What can hang from each mark
paza: gere vepek
rinib: gere vinid
gere: kufe linop paza rinib tifus
kufe: gere
vepek: paza
tifus: gere monu
linop: gere
monu: bamo tifus
bamo: monu pured

Every row comes from one small tree of marks. The marks that hang from a mark follow it in brackets, in alphabetical order. Every link used is in the known rows. Which tree was each row made from?
Known rows
vepek(paza(gere(tifus))): [-8,4,-40,6,-14,-26,3,14,29,17,8,10,-3,25,-4,38,-3,-11,23,19,-34,7,10,-17,3,19,-8,-14,-6]
vepek(paza(gere(kufe rinib(vinid)))): [-14,-1,-27,7,-17,-13,-1,9,7,8,-2,10,-6,22,-15,28,-14,6,23,1,-19,7,10,-7,-11,22,2,-15,-2]
paza(gere(kufe rinib(vinid)) vepek): [-13,-16,17,-16,0,38,52,1,-44,7,-28,-5,-28,10,-2,-1,-20,17,-33,-10,-34,24,16,-16,-29,-17,10,-10,14]
tifus(gere monu): [13,35,40,31,11,34,-20,-5,17,0,20,25,-35,-29,15,-28,4,24,-46,31,10,0,-5,0,-19,9,-18,-51,8]
rinib(gere(kufe tifus)): [17,-17,-9,-11,1,-4,3,-8,15,-7,8,20,13,-3,8,-24,15,12,1,5,36,-2,-20,-11,5,2,6,-4,-2]
vepek(paza(gere(kufe linop tifus))): [-19,7,-39,1,-17,-33,3,8,14,8,-8,-3,20,33,-27,34,-3,-16,23,-3,-28,-5,10,-19,13,8,5,-4,-18]
bamo(monu(tifus(gere(kufe))) pured): [-3,49,43,26,-23,28,-53,28,55,-32,10,3,-26,-28,4,31,-18,-15,-19,34,-18,12,-17,16,-11,-6,18,9,35]
vepek(paza(gere(kufe linop rinib))): [-16,3,-43,10,-21,-24,5,12,-1,4,-17,1,2,37,-33,37,-5,-11,22,-8,-28,2,10,-9,4,17,1,-10,-12]
monu(bamo(pured) tifus(gere(linop paza rinib))): [1,-3,-32,-16,-2,15,-3,8,8,10,-26,-20,6,-23,21,21,23,-48,-11,11,-14,11,-14,49,5,1,-13,27,-23]
bamo(monu(tifus(gere(kufe linop paza))) pured): [-9,44,37,18,-18,19,-52,26,50,-35,1,-2,-3,-27,-8,31,-12,-22,-17,19,-19,4,-13,11,3,-11,20,15,32]
bamo(monu(tifus(gere(kufe linop))) pured): [-4,47,40,26,-24,24,-52,27,48,-35,-3,0,-16,-25,-7,27,-15,-25,-24,22,-22,8,-13,16,-1,-15,15,11,31]
gere(kufe paza(vepek) rinib tifus(monu)): [-10,-8,-3,-33,12,-27,44,-20,-15,-17,40,-55,18,24,-6,-4,9,24,64,-30,16,-27,0,-42,16,24,30,68,4]
rinib(gere(kufe paza) vinid): [8,-29,20,-19,27,14,-33,-9,4,-2,-2,43,43,-48,16,-45,-6,41,-23,-14,59,-8,-25,-6,-6,-5,7,-32,9]
paza(gere(kufe linop rinib tifus) vepek): [-11,-18,-7,-25,-7,4,78,-7,-43,-1,-40,-33,-4,39,-25,2,2,-19,-13,-30,-49,15,27,-30,11,-29,7,28,1]
monu(bamo(pured) tifus(gere(kufe))): [-10,14,-12,-10,-9,35,-16,9,16,11,-12,-17,-9,-27,29,22,8,-27,-23,37,-4,14,-24,54,-25,3,3,13,-26]
tifus(monu(bamo(pured))): [5,39,30,15,-18,26,-55,7,5,0,17,5,-34,-23,21,9,-15,4,-14,33,-3,-15,-23,42,-17,-2,-10,-14,-10]
monu(bamo): [8,-6,-35,15,-12,13,-32,17,-15,36,-10,15,-29,-10,28,22,-5,-10,-2,35,-3,-4,-32,53,-11,15,-21,-7,-43]
paza(gere(kufe linop rinib(vinid)) vepek): [-14,-17,11,-14,0,30,51,-1,-57,3,-53,-11,-9,14,-22,-6,-13,-4,-42,-30,-40,18,21,-16,-9,-36,3,-5,4]
vepek(paza(gere(linop rinib(vinid) tifus(monu)))): [1,7,-25,6,-12,-30,3,0,10,5,-3,2,7,21,-17,19,0,-16,20,-15,-36,0,24,-14,19,2,-18,-4,2]
kufe(gere): [17,-15,-13,39,-18,23,-24,13,-11,2,-12,30,-38,15,15,11,19,3,-16,53,12,21,-10,40,-30,12,-17,-44,5]
rinib(gere(kufe paza(vepek) tifus(monu)) vinid): [5,-15,36,-42,42,20,-10,-24,5,-6,15,21,53,-49,24,-55,0,46,-19,-26,41,-21,-9,-29,3,-19,11,-12,21]
linop(gere(kufe rinib(vinid) tifus)): [15,-2,24,12,-8,-41,10,-18,2,-6,32,-5,-17,31,-5,-18,-11,-1,41,-13,24,3,29,8,-1,-10,1,13,9]
monu(tifus): [11,16,-35,35,-16,-6,-13,20,14,18,15,-16,-33,-2,10,30,11,-28,-12,41,8,16,-16,13,1,9,-22,13,-21]
monu(bamo tifus): [5,12,-55,13,-13,14,-18,18,-6,42,1,-17,-24,-15,31,39,9,-29,-6,44,-13,5,-23,56,-3,10,-29,16,-44]

Write each row's tree
[15,-21,20,0,14,16,-37,-8,-15,-8,-32,42,36,-40,-2,-52,-2,12,-49,-27,47,-7,-18,6,5,-33,-7,-34,-2] | rinib(gere(kufe linop) vinid)
[-13,-16,-33,2,19,-7,-1,21,-24,10,-34,-9,28,1,-17,12,7,-26,-17,-13,-2,-18,-18,-23,26,-6,-3,0,-30] | gere(linop paza(vepek))
[-18,-14,0,-6,29,26,15,4,4,7,-7,9,8,-15,6,-14,5,21,-24,14,21,1,-19,-22,-21,26,21,-24,-11] | tifus(gere(kufe paza(vepek)))
[13,-15,10,-6,20,-32,25,-9,4,7,28,-3,-3,19,12,-12,-3,-5,33,-17,3,2,31,-14,9,-9,-7,5,16] | linop(gere(paza(vepek) rinib(vinid) tifus))
[-7,-3,36,-28,4,25,62,-16,-33,0,-3,-21,-17,11,2,-12,-13,20,-16,-19,-37,14,31,-29,-12,-25,8,14,24] | paza(gere(kufe rinib(vinid) tifus(monu)) vepek)
[-4,16,28,5,16,5,3,-19,-10,-19,4,-6,13,-9,-23,-34,12,20,-10,-22,20,-17,2,-14,7,12,3,-11,3] | tifus(gere(kufe linop paza rinib) monu)
[-3,-12,16,-15,18,-33,28,-16,-4,-2,31,-16,10,26,-3,-13,-9,8,45,-24,16,-6,27,-14,2,-6,15,17,12] | linop(gere(kufe paza(vepek) rinib(vinid) tifus))
[6,-17,-4,-6,-29,-39,48,-15,-20,-8,-20,-17,-4,42,-31,0,6,-24,12,-25,-22,15,24,-9,22,-18,-1,32,-3] | paza(gere(kufe linop rinib tifus))
[-3,-2,-37,14,-14,-21,-3,14,1,11,-21,14,-1,20,-19,28,-5,-17,9,-8,-33,7,15,-6,8,7,-17,-19,-5] | vepek(paza(gere(linop rinib(vinid))))
[-11,-7,18,-1,15,-10,11,-4,-14,1,17,-2,-3,19,-8,-8,-19,17,24,-16,17,-4,19,-3,-15,-2,14,-12,10] | linop(gere(kufe paza(vepek) rinib(vinid)))
[33,0,2,2,-22,-28,7,-13,2,-9,30,-23,-32,14,20,-1,13,-17,47,-2,-3,-4,0,17,17,9,-17,55,3] | gere(rinib tifus(monu(bamo(pured))))
[10,-11,-8,1,0,3,-15,-8,0,2,16,8,2,8,26,6,27,13,19,36,7,-2,1,28,-7,15,-13,-16,8] | kufe(gere(paza tifus(monu(bamo))))
[8,4,26,25,-9,-19,-6,-6,-10,-3,20,8,-29,24,-9,-13,-20,7,20,-4,24,7,19,20,-18,-6,1,-16,7] | linop(gere(kufe rinib(vinid)))
[14,-11,-5,-29,31,12,9,-6,17,0,17,18,25,-21,22,-23,21,22,-9,0,11,-12,-10,-32,13,0,-4,-16,12] | rinib(gere(paza(vepek) tifus(monu)))
[13,-36,20,-33,28,-8,-17,-21,14,-4,12,32,54,-42,21,-51,5,31,-3,-23,57,-12,-16,-18,11,-9,9,-4,12] | rinib(gere(kufe paza tifus) vinid)
[6,29,8,31,0,16,-31,15,22,-1,19,6,-16,-29,5,16,-9,12,-6,15,-13,2,-4,5,6,12,-7,4,24] | bamo(monu(tifus(gere(kufe paza rinib(vinid)))))
[2,-29,4,1,19,-8,8,-12,-13,-7,-26,8,24,-13,-13,-36,13,1,-12,-29,34,-2,-7,-8,9,10,4,-3,-8] | tifus(gere(kufe linop paza rinib(vinid)))
[7,18,40,4,12,43,-14,-23,-18,1,10,10,-20,-36,19,-41,-4,40,-21,0,15,-8,-5,33,-26,11,-9,-23,1] | tifus(gere(kufe rinib(vinid)) monu(bamo))
[-12,13,-32,1,-19,-34,12,0,7,0,0,-12,11,38,-31,28,0,-9,35,-15,-32,-6,20,-17,14,11,0,6,-5] | vepek(paza(gere(kufe linop rinib tifus(monu))))
[-27,-19,-26,-30,17,-38,25,-6,-19,-6,-13,-47,65,22,-30,0,13,-21,27,-35,17,-33,-12,-43,39,-8,29,57,-32] | gere(kufe linop paza(vepek) tifus)
